Known rows, with every way that one mark hangs from another
z_109[z_263]: [-0.31  2.50 -1.33 -0.88  0.59 -0.59  0.09  0.38 -0.14  0.27 -1.17  0.60
 -0.64  0.34  0.37  0.21 -0.55 -1.16 -0.70  0.71 -4.67  1.46 -2.01]
z_263[z_109]: [-0.10  0.99  0.64 -0.25  1.45  0.01  0.53 -0.20  0.39  0.38 -0.38  0.71
 -1.05 -0.07  0.45 -0.09 -0.13 -0.73 -0.46 -0.06 -1.64  1.25 -1.73]
z_842[z_492]: [ 0.88  0.66 -1.63  0.66  1.15 -0.38  1.66 -0.27  0.38  0.05 -2.06 -0.05
 -0.88 -0.18  0.56 -0.02  0.03 -0.67 -0.29 -0.20 -1.65  0.69 -1.31]
z_728[z_344[z_649[z_492]]]: [-1.12  1.71 -0.86  0.87  0.65  0.75  0.42  0.72  0.32 -1.70 -0.05  0.84
 -0.83 -1.69  0.05  0.18 -1.25 -1.53 -0.38  1.03 -4.05  0.68 -1.45]
z_649[z_109 z_389 z_492]: [-3.03 -0.45 -0.89  2.29  1.12 -0.67  2.68 -1.02 -0.44 -1.50 -1.33  3.94
  1.02  0.15  0.42 -0.10 -1.88 -3.63 -0.69 -1.70 -3.94  2.85 -2.48]
z_649[z_344 z_389 z_424 z_492[z_842]]: [-4.08  1.11 -0.34  1.91  1.14 -2.79  2.88 -1.14 -0.44 -4.37 -2.58  3.16
  0.56  0.27  0.48 -0.51 -1.34 -4.29  0.16 -2.91 -6.84  2.37 -2.50]
z_344[z_649[z_109[z_263] z_389 z_424]]: [-2.40  2.15  0.23  0.48  0.74 -0.21  1.54 -0.74 -0.16 -0.65 -2.25  4.28
 -0.41 -2.02  0.29  0.13 -0.57 -1.69 -0.72  0.60 -5.71  1.06 -2.23]
z_344[z_649[z_389[z_84] z_424]]: [-2.13  1.99 -0.11  0.33  0.90  0.08 -0.35 -0.71  0.20 -0.59 -1.31  3.22
 -0.99 -2.00  0.19  0.25 -1.62 -0.72 -0.39  0.49 -2.22  0.83 -1.77]
z_344[z_649[z_109 z_389]]: [-2.04  0.91 -0.62  0.57  0.77  0.30  1.07 -0.57  0.23 -0.52 -1.63  3.90
 -0.59 -1.78  0.32  0.26 -1.30 -1.32 -0.50  0.43 -2.87  1.04 -1.77]
z_344[z_649[z_109 z_389 z_424 z_492]]: [-3.14  1.42  0.01  2.05  0.95 -0.17  2.37 -1.04 -0.13 -1.45 -1.54  3.90
  0.22 -2.03  0.29  0.10 -1.63 -2.65 -0.66 -0.37 -5.18  1.60 -2.28]
z_389[z_84]: [-0.77  1.24 -1.16 -0.79  0.94 -0.12 -3.05 -0.44  0.18  0.42 -0.07  1.14
 -1.08  0.15  0.11  0.26 -1.91 -0.48 -0.22  0.11  1.24  1.25 -1.45]
z_649[z_344]: [-1.34  1.30 -0.66  0.32  0.93 -0.71  0.34 -0.13  0.67 -1.71 -0.70  0.94
 -1.05  0.75  0.34  0.04 -0.64 -1.99  0.71 -0.52 -1.62  1.36 -1.66]
z_344[z_649[z_424]]: [-1.38  2.21  0.01  0.49  0.76  0.35  0.38 -0.35  0.54 -0.09 -0.83  1.67
 -1.25 -1.87  0.27  0.29 -1.07 -0.85 -0.37  0.67 -2.45  0.55 -1.60]
z_728[z_344[z_649]]: [-0.59  1.64 -0.56  0.10  0.55  0.87 -0.26  0.81  0.47 -1.12 -0.28  1.14
 -1.42 -1.69  0.03  0.23 -0.63 -0.76 -0.29  1.46 -2.99  0.24 -1.27]
z_389[z_649]: [ 0.89  2.76 -1.11 -0.72  1.30  0.37 -1.38  0.64  0.11  0.01  0.51  1.08
 -0.77 -0.28  0.61  0.39  0.44 -0.80 -0.99  0.44  0.56  1.18 -1.05]
z_649[z_424]: [-1.01  1.25  0.65  0.51  0.93 -0.42  0.37 -0.54  0.25  0.24 -0.77  1.39
 -1.21  0.05  0.29 -0.02 -0.24 -1.39 -0.29 -0.60 -1.11  1.25 -1.87]
z_728[z_344]: [-0.21  0.80 -0.42  0.07  0.67  0.44 -0.39  0.79  0.30 -0.87 -0.17  0.84
 -1.37 -0.24  0.06  0.05 -0.21 -1.12 -0.22  0.61 -1.93  0.74 -1.35]
z_344[z_649[z_389[z_84] z_492[z_842]]]: [-2.58  1.53 -2.07  0.47  0.80 -0.60 -0.02 -0.57 -0.12 -1.77 -1.51  2.53
  0.01 -1.89  0.31  0.23 -3.07 -1.59 -0.70 -0.43 -4.28  1.34 -1.64]
z_344[z_649]: [-0.91  1.78 -1.06  0.14  0.67  0.63  0.00  0.01  0.62 -0.02 -0.59  1.25
 -1.21 -1.69  0.29  0.42 -1.64 -0.60 -0.38  0.89 -1.79  0.58 -1.36]
z_649[z_109]: [-1.15  0.21 -0.28  0.29  0.87 -0.17  0.37 -0.64  0.15  0.38 -1.00  2.62
 -0.57  0.22  0.32  0.05 -0.38 -1.84 -0.42 -0.40 -1.01  1.50 -1.83]
z_344[z_649[z_109[z_263] z_424]]: [-1.81  2.62  0.23  0.19  0.69 -0.12  0.85 -0.61  0.02 -0.06 -1.65  2.88
 -0.67 -2.03  0.26  0.19 -0.44 -1.52 -0.69  0.97 -5.27  0.74 -2.04]
z_389[z_649[z_109 z_344]]: [-0.36  2.82 -0.55 -0.33  1.46 -0.26 -0.69  0.15  0.06 -1.43 -0.17  2.50
 -0.31 -0.14  0.59  0.21  1.18 -2.01 -0.41  0.10 -1.05  1.36 -1.35]

Rows
[-4.06  1.54  0.11  2.14  1.39 -1.77  1.11 -1.35 -0.36 -3.67 -1.29  3.17
  0.44  0.28  0.22 -0.24 -1.91 -3.66  0.48 -1.87 -4.55  2.56 -2.62] -> z_649[z_344 z_389[z_84] z_424 z_492]
[-1.45  1.67  0.08  0.26  0.73  0.53 -0.53  0.28  0.15 -1.52 -0.81  2.55
 -1.28 -1.90 -0.04  0.10 -0.65 -0.84 -0.30  1.12 -3.30  0.37 -1.50] -> z_728[z_344[z_649[z_389[z_84] z_424]]]
[ 0.03  3.68 -0.30 -1.21  1.58  0.01 -3.95 -0.12 -0.30  0.07  0.57  1.89
 -0.79 -0.71  0.34  0.35  0.11 -0.51 -0.95  0.49  1.47  1.05 -1.22] -> z_389[z_84 z_649[z_424]]
[-4.58  0.73  0.87  3.03  1.35 -1.84  3.72 -1.60 -0.44 -3.74 -2.07  4.75
  0.96  0.24  0.35 -0.43 -0.70 -4.89  0.29 -2.28 -6.34  2.79 -2.97] -> z_649[z_109 z_344 z_389 z_424 z_492]
[-0.94  1.93  0.19  0.38  0.62  0.73  0.01  0.56  0.32 -1.12 -0.48  1.46
 -1.45 -1.84  0.01  0.12 -0.26 -0.96 -0.31  1.24 -3.41  0.18 -1.40] -> z_728[z_344[z_649[z_424]]]
[-2.40  1.32  0.45  0.93  0.83  0.01  1.41 -0.92  0.14 -0.66 -1.87  4.35
 -0.64 -1.99  0.28  0.13 -0.76 -1.61 -0.53  0.18 -3.55  0.99 -2.02] -> z_344[z_649[z_109 z_389 z_424]]
[-0.51  4.31 -0.09 -1.51  1.54 -0.45 -3.47 -0.34 -0.82  0.01 -0.25  3.12
 -0.19 -0.84  0.35  0.26  0.76 -1.16 -1.25  0.82 -1.42  1.29 -1.68] -> z_389[z_84 z_649[z_109[z_263] z_424]]
[-3.63  2.79  0.56  1.99  1.13 -2.00  2.91 -1.16 -0.64 -2.97 -1.70  2.69
  0.97  0.26  0.30 -0.30 -0.25 -4.80  0.07 -1.12 -8.76  2.49 -3.08] -> z_649[z_109[z_263] z_344 z_424 z_492]
[-2.83  0.87  0.67  2.37  1.16 -0.81  2.25 -1.26 -0.40 -0.83 -0.85  2.59
  0.61 -0.18  0.29 -0.18 -0.90 -3.82 -0.63 -1.52 -4.24  2.32 -2.59] -> z_649[z_109 z_424 z_492]
[-3.95  0.13 -0.70  2.50  1.23 -1.45  3.14 -1.12 -0.27 -3.66 -1.68  4.12
  1.06  0.57  0.38 -0.24 -1.47 -4.54  0.31 -1.99 -5.44  2.88 -2.64] -> z_649[z_109 z_344 z_389 z_492]
[-1.66  1.27 -1.18  0.67  0.61  0.07  0.77  0.55  0.02 -2.33 -1.03  1.92
 -0.57 -1.74  0.14  0.05 -1.39 -1.70 -0.54  0.48 -5.11  0.76 -1.44] -> z_728[z_344[z_649[z_389 z_492[z_842]]]]
[-0.67  4.25 -1.02 -1.65  1.52 -0.66 -3.52 -0.06 -0.58 -1.39 -0.22  2.81
 -0.02 -0.36  0.37  0.30  0.47 -1.51 -0.55  0.89 -1.68  1.38 -1.50] -> z_389[z_84 z_649[z_109[z_263] z_344]]
[-2.19  1.18 -0.77  0.14  0.84  0.27 -0.38 -0.79  0.14 -0.51 -1.52  4.07
 -0.59 -1.90  0.21  0.30 -1.76 -1.04 -0.48  0.59 -2.19  1.00 -1.72] -> z_344[z_649[z_109 z_389[z_84]]]
[-1.83  1.86  0.44  0.65  0.78  0.20  0.77 -0.78  0.30 -0.04 -1.25  2.98
 -0.88 -2.01  0.22  0.19 -0.65 -1.44 -0.48  0.47 -3.08  0.68 -1.82] -> z_344[z_649[z_109 z_424]]
[-3.42  1.77  1.18  0.83  1.07 -1.99  2.48 -1.19 -0.50 -2.65 -3.09  5.30
  0.08  0.30  0.33 -0.38  0.86 -3.49  0.19 -0.89 -7.18  2.03 -2.92] -> z_649[z_109[z_263] z_344 z_389 z_424]
[-4.04  1.29  0.24  1.76  1.11 -2.67  2.44 -1.48 -0.53 -3.57 -2.32  3.03
  0.81  0.11  0.38 -0.53 -0.64 -4.90  0.08 -2.58 -7.00  2.13 -2.56] -> z_649[z_109 z_344 z_424 z_492[z_842]]
[-2.03  2.34 -0.39  1.59  0.87  0.17  1.34 -0.48  0.29 -0.89 -0.51  1.22
 -0.40 -1.92  0.28  0.27 -1.96 -1.91 -0.51  0.13 -4.06  1.15 -1.92] -> z_344[z_649[z_424 z_492]]
[-0.10  2.87 -0.96 -1.37  1.54  0.13 -3.93 -0.19 -0.38  0.14  0.38  2.77
 -0.36 -0.61  0.39  0.40  0.04 -0.76 -1.04  0.63  1.39  1.27 -1.18] -> z_389[z_84 z_649[z_109]]
[-0.84  3.77 -0.24  0.45  1.47 -0.50  0.41 -0.06 -0.75 -0.88 -0.23  2.31
  0.63 -0.67  0.59  0.13  0.74 -2.80 -1.46  0.00 -4.41  1.99 -2.01] -> z_389[z_649[z_109[z_263] z_424 z_492]]
[-2.04  0.80  0.47  0.35  1.12 -0.76 -0.69 -1.07 -0.16 -0.44 -1.44  3.62
 -0.78 -0.09  0.18 -0.08 -0.99 -1.22 -0.30 -0.87 -0.80  1.65 -2.08] -> z_649[z_389[z_84] z_424]
[-1.69  1.23  0.47  0.69  0.70  0.48  0.70  0.13  0.10 -1.55 -1.15  3.33
 -1.04 -1.91  0.02  0.01 -0.07 -1.47 -0.40  0.90 -4.20  0.48 -1.68] -> z_728[z_344[z_649[z_109 z_389 z_424]]]
[-2.23  2.17 -0.84  1.01  0.76 -0.63  1.14 -0.52  0.06 -1.36 -1.32  1.44
 -0.31 -2.04  0.36  0.12 -1.99 -2.04 -0.70 -0.41 -4.99  1.01 -1.77] -> z_344[z_649[z_424 z_492[z_842]]]
[-2.21 -0.25 -0.46  0.11  1.07 -0.52 -0.73 -1.14 -0.29 -0.34 -1.65  4.81
 -0.17  0.06  0.23  0.01 -1.18 -1.70 -0.45 -0.69 -0.75  1.91 -2.01] -> z_649[z_109 z_389[z_84]]
[-0.82  2.89 -0.02  0.91  1.57 -0.28  0.24 -0.24 -0.48 -0.77  0.16  2.41
  0.43 -0.67  0.58  0.13  0.54 -2.69 -1.26 -0.49 -2.25  1.90 -1.80] -> z_389[z_649[z_109 z_424 z_492]]
[-2.66  1.78 -0.38  1.84  0.93 -0.07  2.04 -0.69  0.10 -1.47 -1.13  2.58
 -0.18 -1.92  0.32  0.17 -2.09 -2.11 -0.57 -0.22 -4.60  1.46 -2.06] -> z_344[z_649[z_389 z_424 z_492]]
[-2.62  1.93  0.02  1.78  0.89  0.04  1.71 -0.88  0.05 -0.89 -0.90  2.51
 -0.07 -2.03  0.23  0.17 -1.50 -2.51 -0.63 -0.02 -4.65  1.30 -2.10] -> z_344[z_649[z_109 z_424 z_492]]
[-1.13  3.73  0.28 -0.86  1.72 -0.64 -3.27 -0.64 -0.40 -1.37 -0.07  3.31
 -0.36 -0.53  0.34  0.15  0.78 -1.72 -0.37  0.24 -0.28  1.24 -1.55] -> z_389[z_84 z_649[z_109 z_344 z_424]]
[-2.13  2.41 -1.27  0.99  0.69  0.02  1.47 -0.34 -0.13 -0.88 -1.02  2.03
  0.27 -1.83  0.31  0.31 -1.85 -2.30 -0.81  0.68 -6.25  1.42 -2.08] -> z_344[z_649[z_109[z_263] z_492]]
[-2.30  1.41 -1.49  1.46  0.87  0.19  1.66 -0.28  0.24 -1.36 -0.83  2.18
 -0.14 -1.73  0.39  0.33 -2.61 -1.75 -0.56  0.01 -3.89  1.53 -1.82] -> z_344[z_649[z_389 z_492]]
[-2.60  2.58  1.16  0.43  0.93 -1.70  1.56 -0.95 -0.26 -1.87 -2.19  3.36
 -0.27  0.30  0.27 -0.27  1.07 -3.32  0.23 -0.34 -6.55  1.55 -2.66] -> z_649[z_109[z_263] z_344 z_424]
[-1.06  3.86 -1.17  0.28  1.48 -0.72  0.32  0.23 -0.51 -2.25 -0.13  2.01
  0.71 -0.18  0.61  0.18  0.40 -3.17 -0.77  0.02 -4.80  2.05 -1.87] -> z_389[z_649[z_109[z_263] z_344 z_492]]
[-1.19  3.59 -0.75  0.30  1.53 -1.41  0.03  0.00 -0.36 -2.71 -0.42  1.37
  0.21 -0.32  0.67 -0.03  0.35 -2.91 -0.64 -1.07 -3.61  1.60 -1.56] -> z_389[z_649[z_344 z_424 z_492[z_842]]]
[-3.25  1.84 -0.36  1.53  1.05 -2.52  1.94 -0.88 -0.23 -3.56 -1.77  1.18
  0.24  0.26  0.42 -0.40 -1.20 -4.09  0.23 -2.38 -6.24  1.96 -2.24] -> z_649[z_344 z_424 z_492[z_842]]
